What can hang from each mark
z_148: z_988
z_814: z_301 z_988
z_988: z_56 z_966
z_838: z_301 z_786 z_988
z_301: z_814 z_966
z_786: z_814 z_838 z_966
z_966: z_301

Each row was made from one small tree. The marks that hang from a mark follow it in brackets, in the order of their numbers. Every link used is in the known rows. Write each row's tree.
Known rows
z_786{z_814 z_838{z_301 z_988} z_966}: [-1.725 -0.422  0.416 -0.228 -0.761  0.035  1.888 -0.973  2.295 -0.086
  1.644 -1.259 -0.080 -0.154 -1.373  0.354  0.479 -1.931  0.024  2.719
 -0.904  6.699  0.503 -0.289  0.573  3.317  5.804 -1.841  0.282]
z_148{z_988{z_56}}: [ 0.166 -0.663  1.336  3.158 -0.162  1.841 -0.474  0.889  0.852  0.286
 -1.636  0.906 -0.995 -1.041  0.096 -0.200 -0.736  1.654  1.631  0.300
  2.149 -3.997 -0.306  1.161  0.399  0.967 -0.770  0.970 -0.048]
z_786{z_814{z_301 z_988} z_966}: [-1.301 -1.742 -0.962 -0.774  2.184 -2.460  0.362 -0.124  1.504  0.525
 -0.342 -1.087  0.321 -0.283 -0.565  0.779  0.884  0.501 -0.284  0.455
  0.878  3.101  0.579  1.471  0.321 -3.102  0.645  0.678  0.201]
z_838{z_301 z_786}: [ 0.364  0.695  0.518  1.573  0.348  0.704 -0.478 -0.633  2.569 -0.630
 -0.159  0.844  0.053  1.247 -0.033 -0.263  0.544 -1.567 -0.629 -1.641
 -0.841 -3.331  0.900  0.224  0.021  1.389  2.252 -0.413 -0.036]
z_814{z_301 z_988{z_56 z_966}}: [ 0.924 -1.253 -0.693 -1.903  3.199 -1.622 -0.575  1.451 -0.008  0.286
 -1.064  0.728  0.777 -0.405  1.001  0.188  0.912  0.925  1.706 -2.027
  0.986 -3.304  1.163  1.391 -0.736 -3.400 -3.471  1.356 -0.413]
z_988{z_56 z_966}: [ 1.177 -0.081  1.277 -1.317  0.088  1.606 -0.558  1.396  0.688  0.179
 -1.442  0.723 -0.590 -0.395  0.295 -0.223 -0.095  1.127  1.245 -1.137
 -0.222 -2.815 -0.073  0.848  0.078  0.418 -2.391  1.043 -0.703]
z_786{z_814 z_966{z_301}}: [-0.977 -0.368  0.817 -0.049 -3.506  0.239  0.465 -0.204  2.148 -0.263
  0.513 -1.071 -1.090 -0.853 -0.716 -0.644 -0.051  0.798 -3.528  0.743
 -0.654  3.734 -1.673  0.570  0.106  0.889  1.355 -0.334 -0.023]
z_988{z_56}: [ 0.943 -0.156  1.263  2.890  0.057  1.328 -0.319  0.544  1.174  0.397
 -1.540  0.654 -0.360 -0.415  0.236 -0.140 -0.068  1.268  1.255 -0.883
 -0.680 -3.559 -0.070  0.726  0.400  0.371  0.222  0.855 -0.495]
z_786{z_814{z_988{z_56}} z_838 z_966}: [-1.008 -1.898  0.508  0.741 -1.398 -1.334  1.879  0.629  0.463  0.719
 -0.227 -2.228 -0.298  0.240 -1.036  0.046 -0.769  0.912  2.271  2.349
 -0.404  6.381 -0.532  0.796  1.312 -3.011 -0.356 -0.121  0.070]
z_838{z_786{z_966{z_301}}}: [ 1.107  0.456  0.817  0.711 -2.981  0.501 -0.160 -0.626  2.242 -0.761
  0.104 -0.158 -0.811  0.132 -0.208 -1.076  0.444  0.421 -3.266 -2.318
 -0.546  1.767 -1.356  0.336 -0.154  1.423 -0.471 -0.767  0.021]
z_148{z_988{z_966}}: [ 0.212 -0.692  1.340 -2.731 -0.316  1.081 -0.920  0.664  1.364  0.047
 -1.804  1.144 -1.107 -1.223  0.052 -0.393 -0.376  1.047 -0.382 -0.765
  2.572 -2.909 -0.446  1.138 -0.350  1.325 -1.612  0.464 -0.037]
z_301{z_814 z_966}: [ 0.620  0.894  0.444  1.445  0.447  0.750 -1.022 -1.073 -3.104  0.502
 -0.703 -0.129 -0.751  0.215  0.245 -0.160 -0.878  0.413 -0.677 -1.282
 -0.404  0.440 -1.208 -1.270  0.481 -0.351 -0.057  0.998  0.053]
z_966{z_301{z_814}}: [ 2.292  0.655  0.028  1.812 -2.512  0.610 -0.788  0.333 -2.085  0.005
 -0.573  0.227 -1.098 -1.121  0.214 -1.500 -0.464  1.078 -3.208 -1.980
 -0.412 -2.485 -1.678 -0.072 -0.117  0.301  1.660  0.122  0.157]
z_786{z_814}: [-1.373 -0.557  0.914  0.904 -0.811  0.438 -0.063 -0.315  2.156  0.280
 -1.583 -0.013 -1.093 -0.500 -0.703  0.209  0.180  0.890 -0.726  1.310
 -0.504 -1.243 -0.581  0.758  0.543  0.373  1.667  0.499 -0.169]
z_838{z_786{z_814{z_301{z_966} z_988{z_56}}}}: [-2.959 -0.336 -1.638  1.702  3.155 -1.195 -0.111 -0.796  0.017  0.678
  1.058 -1.024  0.894  1.620  0.559  1.152  0.204  0.148  2.132  1.459
  0.124  1.374  0.686  0.000 -0.023 -3.756 -4.475  0.722  0.048]
z_988{z_56 z_966{z_301{z_814}}}: [ 2.723  0.822  0.296 -0.868 -2.252  1.336 -0.596  1.708 -3.592  0.182
 -0.147  0.353 -0.749 -0.780  0.624 -1.189 -0.773  0.863 -1.098 -1.567
 -0.803 -2.380 -1.427 -0.369 -0.305 -0.296 -2.268  0.296 -0.583]
z_838{z_301 z_786 z_988{z_56 z_966}}: [ 0.739  1.055  0.231 -0.938  0.495  1.306  0.122  0.287  1.100 -0.883
  0.620  1.458  0.818  1.007  0.430  0.448  0.597 -1.925  1.532 -0.272
 -0.408 -3.061  1.554 -0.346 -0.758  3.036 -0.273 -0.696 -0.589]
z_786{z_814{z_301 z_988}}: [-1.782 -1.216 -1.206  0.109  2.338 -2.631 -0.179  0.072  1.399  0.473
 -1.049 -0.354  0.185 -0.606 -0.081  0.539  0.722  0.988 -0.372  0.790
  0.563 -1.501  0.535  1.411  0.139 -3.468  0.758  0.685  0.353]
z_838{z_301 z_988{z_966}}: [ 0.529  0.929  0.315 -2.790  0.333  0.534 -0.475  0.007  2.049 -0.825
 -0.224  1.653  0.084 -0.553  0.316  0.270  0.382 -1.507 -0.717 -1.093
  0.270 -3.059  1.189 -0.127 -0.651  3.114  2.924 -0.436 -0.309]
z_966{z_301{z_814{z_988{z_56}}}}: [ 2.607  0.439 -0.769  2.724 -2.414 -1.022 -0.439  1.502 -3.574  0.328
 -0.560  0.094 -0.237 -0.694  0.901 -0.883 -1.132  1.239 -1.423 -1.186
  0.080 -3.042 -0.971  0.147 -0.446 -4.052 -0.266  0.522  0.143]
z_148{z_988{z_56 z_966}}: [ 0.623 -0.504  1.502 -1.244 -0.350  2.095 -0.537  1.550  0.464  0.202
 -1.671  1.121 -0.942 -0.936  0.323 -0.292 -0.746  1.199  1.778  0.087
  2.434 -3.137 -0.225  1.007 -0.126  1.067 -3.061  0.783 -0.406]
z_786{z_814{z_988} z_838 z_966}: [-1.317 -1.947  0.418 -0.864 -1.632 -2.247  1.357 -0.370  1.522  0.408
 -0.458 -1.891 -0.213  0.005 -1.391  0.019 -0.603  0.802  0.167  2.036
  0.108  6.640 -0.795  0.978  1.183 -2.582  1.344 -0.458  0.529]

Which tree is each row?
[-0.777 -0.453 -1.193  1.959  3.733 -1.134 -0.866 -0.522 -0.221  0.776
  0.217 -0.174  0.789  0.083  1.043  0.835  0.131  0.802  1.645 -1.779
  0.645 -0.819  0.470  0.252 -0.163 -3.658 -2.648  1.332  0.125]
z_814{z_301{z_966} z_988{z_56}}
[ 0.985  0.037  0.825  1.782 -3.272  0.924  1.503  0.330  0.915 -0.567
  1.365 -0.728 -0.459 -1.575 -0.182 -1.127  0.079  0.795 -0.464 -0.335
 -0.616  4.448 -1.220 -0.235  0.312  3.579  1.538 -1.619  0.536]
z_786{z_838{z_988{z_56}} z_966{z_301}}
[ 2.089  0.510  0.531 -0.928 -2.431  2.081 -0.533  1.873 -3.787  0.308
 -0.026  0.588 -1.047 -1.080  0.789 -1.540 -1.346  0.943 -1.062 -0.422
  2.065 -2.441 -1.260  0.030 -0.403  0.452 -3.222  0.302 -0.200]
z_148{z_988{z_56 z_966{z_301{z_814}}}}
[ 1.558 -0.072 -0.106 -1.581 -2.587 -1.077 -0.381  1.557  0.316 -0.202
 -0.539  0.528 -0.216 -1.145  0.868 -1.008 -0.648  1.388 -0.915 -1.835
  0.603 -2.873 -0.129  0.852 -1.059 -3.268 -2.936  0.340 -0.185]
z_814{z_988{z_56 z_966{z_301}}}
[ 0.908  0.193 -0.763  2.341  0.280 -0.586 -1.026 -0.147 -4.360  1.048
 -0.609 -0.185  0.252  0.541  0.516  0.357 -1.701  0.952  1.698 -0.505
  0.114 -0.302 -0.622 -0.878  0.589 -4.570 -2.194  1.957  0.079]
z_301{z_814{z_988{z_56}} z_966}
[ 0.053  1.083  0.032  1.410  0.306  0.821 -0.414 -1.078  2.635 -0.894
  0.116  1.349  0.583  0.638 -0.190  0.318  0.923 -1.707 -0.500 -0.623
 -0.247 -3.352  1.325 -0.137 -0.281  3.602  3.506 -1.019 -0.012]
z_838{z_301 z_786 z_988}
[ 0.494 -1.070 -1.029  2.251  3.235 -1.737 -0.476  0.907  0.468  0.408
 -0.974  0.384  0.787 -0.799  0.584  0.159  0.750  1.347  1.721 -1.916
  0.444 -4.129  0.934  1.456 -0.229 -3.402 -0.803  1.216 -0.123]
z_814{z_301 z_988{z_56}}
[ 2.596 -0.257 -0.134 -1.435  0.140 -0.698 -0.628  1.911 -3.952  0.692
 -1.633  0.428  0.284 -0.212  0.524  0.003 -1.221  1.054  1.541 -0.683
  0.253 -2.598  0.084  0.149 -0.105 -4.202 -2.946  1.446 -0.183]
z_301{z_814{z_988{z_56 z_966}}}
[-0.925  1.121  0.320  2.813  0.933  1.490 -0.157 -1.364  0.763 -0.101
  1.626  0.855  0.183 -0.094  0.752  1.045 -0.419 -1.605  1.510  0.243
 -0.568 -0.718  1.012 -1.461 -0.081  2.605  2.257  0.138 -0.165]
z_838{z_301{z_966} z_988{z_56}}
[-1.535 -0.853 -0.038 -2.077  2.590  0.311  1.502  0.929  0.466  0.266
  0.771 -0.794  0.548 -0.532 -0.066  0.326  1.389  0.287  2.505  2.354
 -0.206  2.049  0.599  0.224  0.064  2.590 -1.211 -0.892  0.044]
z_786{z_814{z_301} z_838{z_988{z_56 z_966}}}
[-3.475  0.223  0.234  0.525 -0.325  0.165  1.222 -2.509  1.782 -0.093
  2.233 -1.083 -0.146  0.302 -0.722  0.826 -0.437 -2.252  0.085  2.641
 -0.720  5.031  0.099 -1.482  0.491  2.832  3.986 -1.593  0.639]
z_786{z_814 z_838{z_301{z_966} z_988}}
[-1.121  0.670  0.116 -1.489  0.063  1.352  0.626  0.216  1.004 -0.588
  1.221  0.445  0.552  0.979  0.066  0.696  0.453 -2.022  1.665  2.796
 -0.794 -0.669  1.506 -0.399 -0.439  2.759 -0.349 -0.719 -0.747]
z_838{z_301 z_786{z_814} z_988{z_56 z_966}}
[ 2.356  0.350 -0.807  2.717  0.666 -0.885 -0.294  1.108 -3.265  0.297
 -0.583  0.463  0.541  0.383  0.297  0.195 -0.788 -1.139  1.179 -0.910
 -0.262 -3.522  0.903 -0.050  0.163 -3.879  2.136  1.076 -0.023]
z_838{z_301{z_814{z_988{z_56}}}}
[ 0.527  0.325 -0.695  0.690  0.114 -1.494 -1.340 -1.048 -3.400  0.613
 -1.120 -0.001 -0.102  0.218  0.445  0.184 -1.565  0.732 -0.370 -0.878
  0.406  0.210 -0.897 -0.842  0.381 -4.242 -0.687  1.450  0.243]
z_301{z_814{z_988} z_966}
[ 0.775  0.108  0.333  0.714  0.061  0.737  0.194 -0.550  2.316 -0.700
  0.275  0.171  0.081  1.405 -0.466  0.141  0.730 -1.924 -1.057 -2.057
 -0.771  1.554  0.653  0.074  0.083  1.531  2.305 -0.492 -0.187]
z_838{z_301 z_786{z_966}}
[ 2.202  1.495 -0.360  0.800 -2.733  0.698 -0.099 -0.313 -2.275 -0.570
  0.656 -0.147  0.038  0.067 -0.409 -0.736  0.023  0.366 -2.855 -0.800
 -0.557  2.004 -1.290 -1.138 -0.283  3.211  1.007 -0.948  0.192]
z_838{z_786{z_966{z_301{z_814}}} z_988}
[ 0.373  1.050 -1.137  1.001  0.994 -1.189 -1.000 -1.667 -2.960  0.091
  0.727 -0.237  0.821  2.058  0.306  0.699 -1.026 -2.137 -0.458 -1.307
 -0.322  0.292  0.817 -1.645 -0.078 -3.802  0.262  0.528  0.177]
z_838{z_301{z_814{z_988} z_966} z_786}
[-1.517  0.176  0.299  1.006 -0.510  0.465  0.140 -1.042  2.285 -0.274
 -0.623  0.158  0.141  0.039 -0.613  0.537  0.695  0.590 -0.090  2.561
 -0.597 -1.396  0.074  0.166  0.387  2.946  1.375 -0.705  0.106]
z_838{z_786{z_814} z_988}
[ 2.019  1.499 -0.418 -2.511  0.696  0.855 -0.585  0.140 -2.177 -0.521
  0.344  1.174  0.790  1.130  0.087  0.239  0.362 -2.318 -0.595 -0.820
 -0.339 -2.394  1.208 -1.046 -0.785  2.702  1.227 -0.617 -0.250]
z_838{z_301{z_814} z_786 z_988{z_966}}
[ 2.238  0.090 -0.777 -2.986  0.498 -1.577 -1.005  0.808 -2.877  0.168
 -0.597  0.828  0.175  0.363  0.222 -0.108 -0.557 -1.536 -0.495 -1.543
  0.278 -2.423  0.998 -0.160 -0.497 -3.677  0.997  0.721 -0.068]
z_838{z_301{z_814{z_988{z_966}}}}
[ 2.579  1.226 -0.014  2.678 -2.460  1.316  0.350  0.635 -3.221 -0.326
  1.113 -0.399  0.220  0.135 -0.157 -0.623 -0.202  0.222 -0.865 -0.358
 -0.716  1.827 -1.024 -0.984  0.004  2.702 -0.304 -0.673 -0.155]
z_838{z_786{z_966{z_301{z_814}}} z_988{z_56}}
[-1.147 -1.102  0.192 -3.730 -0.785 -1.995 -0.256  0.149  1.315  0.064
 -1.391 -0.099 -0.170 -0.210 -0.163  0.315 -0.589  0.985 -0.591  1.115
  0.523 -0.964 -0.126  1.049 -0.116 -3.518 -1.382  0.612 -0.004]
z_786{z_814{z_988{z_966}}}
[-1.044 -0.478 -1.292  0.284  3.160 -2.217 -1.041 -1.360  0.608  0.330
 -0.200  0.029  0.544 -0.026  0.667  0.641  0.186  0.606 -0.367 -2.200
  1.113 -0.711  0.223  0.070 -0.358 -3.474 -1.082  1.126  0.382]
z_814{z_301{z_966} z_988}
[ 2.014  0.457 -0.928  1.136 -2.540 -2.053 -0.926  0.455 -2.568  0.277
 -0.976  0.354 -0.193 -0.949  0.483 -1.164 -0.834  1.237 -3.166 -1.716
  0.145 -2.829 -1.400  0.058 -0.363 -3.822  0.931  0.411  0.729]
z_966{z_301{z_814{z_988}}}
[-1.324 -1.357  1.326 -0.372 -1.709  0.116  1.556 -0.301  1.788  0.318
 -0.576 -2.030 -1.088  0.002 -1.447 -0.142 -0.122  0.480  0.198  1.716
 -0.930  6.670 -1.171  0.643  1.270  1.213  1.954 -0.665  0.355]
z_786{z_814 z_838 z_966}
[ 0.469  0.119  1.079 -2.754 -2.818  0.915 -0.796  0.719  1.411 -0.563
 -0.716  1.179 -1.207 -1.689  0.539 -1.529 -0.605  1.270 -3.015 -1.334
  2.531 -2.726 -1.171  1.048 -1.012  1.446 -1.582 -0.389  0.155]
z_148{z_988{z_966{z_301}}}
[ 0.751  0.833  0.120  0.590 -2.955  0.433  0.179 -0.941  2.122 -1.169
  0.847  0.258 -0.023 -0.373 -0.358 -0.696  0.428  0.443 -2.998 -1.274
 -0.213  1.752 -0.904 -0.228 -0.312  3.723  0.914 -1.325  0.070]
z_838{z_786{z_966{z_301}} z_988}
[-0.025  1.162 -0.382  0.991  0.352  0.348  0.401 -1.828 -2.705  0.113
  1.642 -0.098  0.233  0.414 -0.016  0.000 -0.636 -2.284  0.079  0.134
 -0.713  3.419 -0.171 -2.286  0.234  2.412  3.992 -0.817  0.684]
z_786{z_838{z_301{z_814 z_966} z_988}}
[-3.210  0.275 -0.872  2.350  3.291  1.006  0.195 -1.633  0.549  0.457
  1.670 -0.714  0.816  1.224  0.238  1.267  1.062 -0.130  2.005  2.282
 -0.256  1.268  0.595 -0.959 -0.134  2.292 -2.324 -0.198 -0.277]
z_838{z_786{z_814{z_301{z_966}}} z_988{z_56}}
[-1.385 -0.535 -0.550  1.586  2.518  0.827  1.047 -0.031  1.045 -0.027
  1.124 -0.977  0.901  0.620 -0.695  0.786  1.671  0.212  1.757  2.341
 -0.387  2.977  0.844  0.357  0.328  3.163 -0.663 -0.371 -0.375]
z_838{z_786{z_814{z_301} z_966} z_988{z_56}}
[-3.240 -0.076 -0.809  0.698  2.988  0.210 -0.278 -1.944  1.286  0.463
  0.689 -1.110  0.144  1.419 -0.039  0.796  1.079 -0.175 -0.240  0.649
 -0.209  1.997  0.020 -0.455 -0.055  0.284 -2.366  0.137  0.098]
z_838{z_786{z_814{z_301{z_966}}}}
[-1.720 -0.016  0.377 -3.645 -0.492  0.196  1.350 -0.278  1.935 -0.529
  1.003 -0.095 -0.096 -0.286 -0.690  0.221  0.225 -1.911  0.107  2.265
 -0.595  2.394  0.889 -0.286 -0.027  2.927  3.243 -1.562  0.289]
z_786{z_814 z_838{z_301 z_988{z_966}}}
[ 0.398 -0.225  1.027 -3.196 -0.569  0.161  0.516  0.108  1.570 -0.484
 -0.666  0.378 -0.185 -0.896 -0.300 -0.293  0.404  0.410  0.357 -0.560
  0.091  0.307 -0.534  0.197  0.260  3.103  0.700 -0.867  0.458]
z_786{z_838{z_988{z_966}}}
[-1.335  0.302  0.438 -3.213 -0.470  0.458  0.141 -0.443  1.880 -0.377
 -0.692  0.128  0.158  0.533 -0.552  0.543  0.479  0.190 -0.199  2.065
 -0.193 -0.856  0.238 -0.039  0.028  2.629 -1.071 -0.732  0.018]
z_838{z_786{z_814} z_988{z_966}}
[ 0.581  0.139  0.724 -1.460  0.179  1.023  1.151  0.385  0.895 -0.399
  1.004  0.714  0.445 -0.215  0.042 -0.026  0.353 -1.567  2.217 -0.104
 -0.655 -0.123  0.992 -0.380 -0.208  3.126  1.838 -1.107  0.027]
z_786{z_838{z_301 z_988{z_56 z_966}}}
[-1.526 -1.994 -1.007 -4.025  2.148 -2.546  0.858  0.572  0.977  0.273
 -0.218 -1.076  0.570 -0.187 -0.433 -0.129  0.658  0.532  0.453  0.551
  0.810  2.280  0.497  1.325 -0.322 -3.474 -1.553 -0.438  0.676]
z_786{z_814{z_301 z_988{z_966}} z_838}
[-0.945 -1.441 -1.084 -2.277  2.707 -1.504  0.321  1.431  0.082  0.444
 -0.300 -0.369  0.468 -0.190  0.216  0.475  0.531  0.676  1.665  1.138
  0.631 -1.269  1.055  1.400 -0.357 -3.870 -3.305  1.216 -0.318]
z_786{z_814{z_301 z_988{z_56 z_966}}}
[-3.046 -0.642 -0.497  1.526 -0.205 -0.839  1.167 -1.091  0.482  0.663
  2.094 -1.589  0.017  0.961 -0.102  0.729 -1.257 -1.822  2.202  2.457
 -0.647  4.829  0.413 -0.759  0.531 -3.667  0.625 -0.413  0.481]
z_786{z_814{z_988{z_56}} z_838{z_301{z_966}}}
[ 0.627  1.855 -0.655  3.310  1.374  1.846 -0.626 -1.146 -3.080 -0.051
  1.885  0.162  0.797  1.714  0.367  0.949 -0.604 -2.551  1.803  0.507
 -1.060 -0.322  0.533 -2.416  0.192  2.314  0.423 -0.163 -0.223]
z_838{z_301{z_814 z_966} z_786 z_988{z_56}}
[ 2.084  1.782 -0.427 -2.413 -2.194  0.614 -0.618  0.503 -2.552 -0.672
  0.246  0.837  0.062 -0.228  0.162 -1.097 -0.083  0.013 -2.825 -1.184
 -0.258 -2.409 -0.780 -0.921 -0.755  2.551 -1.354 -1.009  0.030]
z_838{z_786 z_988{z_966{z_301{z_814}}}}
[-1.251 -1.033 -0.263  0.256  2.331  0.276  0.256 -0.413  2.095  0.024
  0.251 -1.234  0.421  1.134 -0.816  0.583  1.613  0.040 -0.430  0.411
 -0.487  3.588  0.043  0.806  0.424  0.997 -0.688 -0.036 -0.264]
z_838{z_786{z_814{z_301} z_966}}
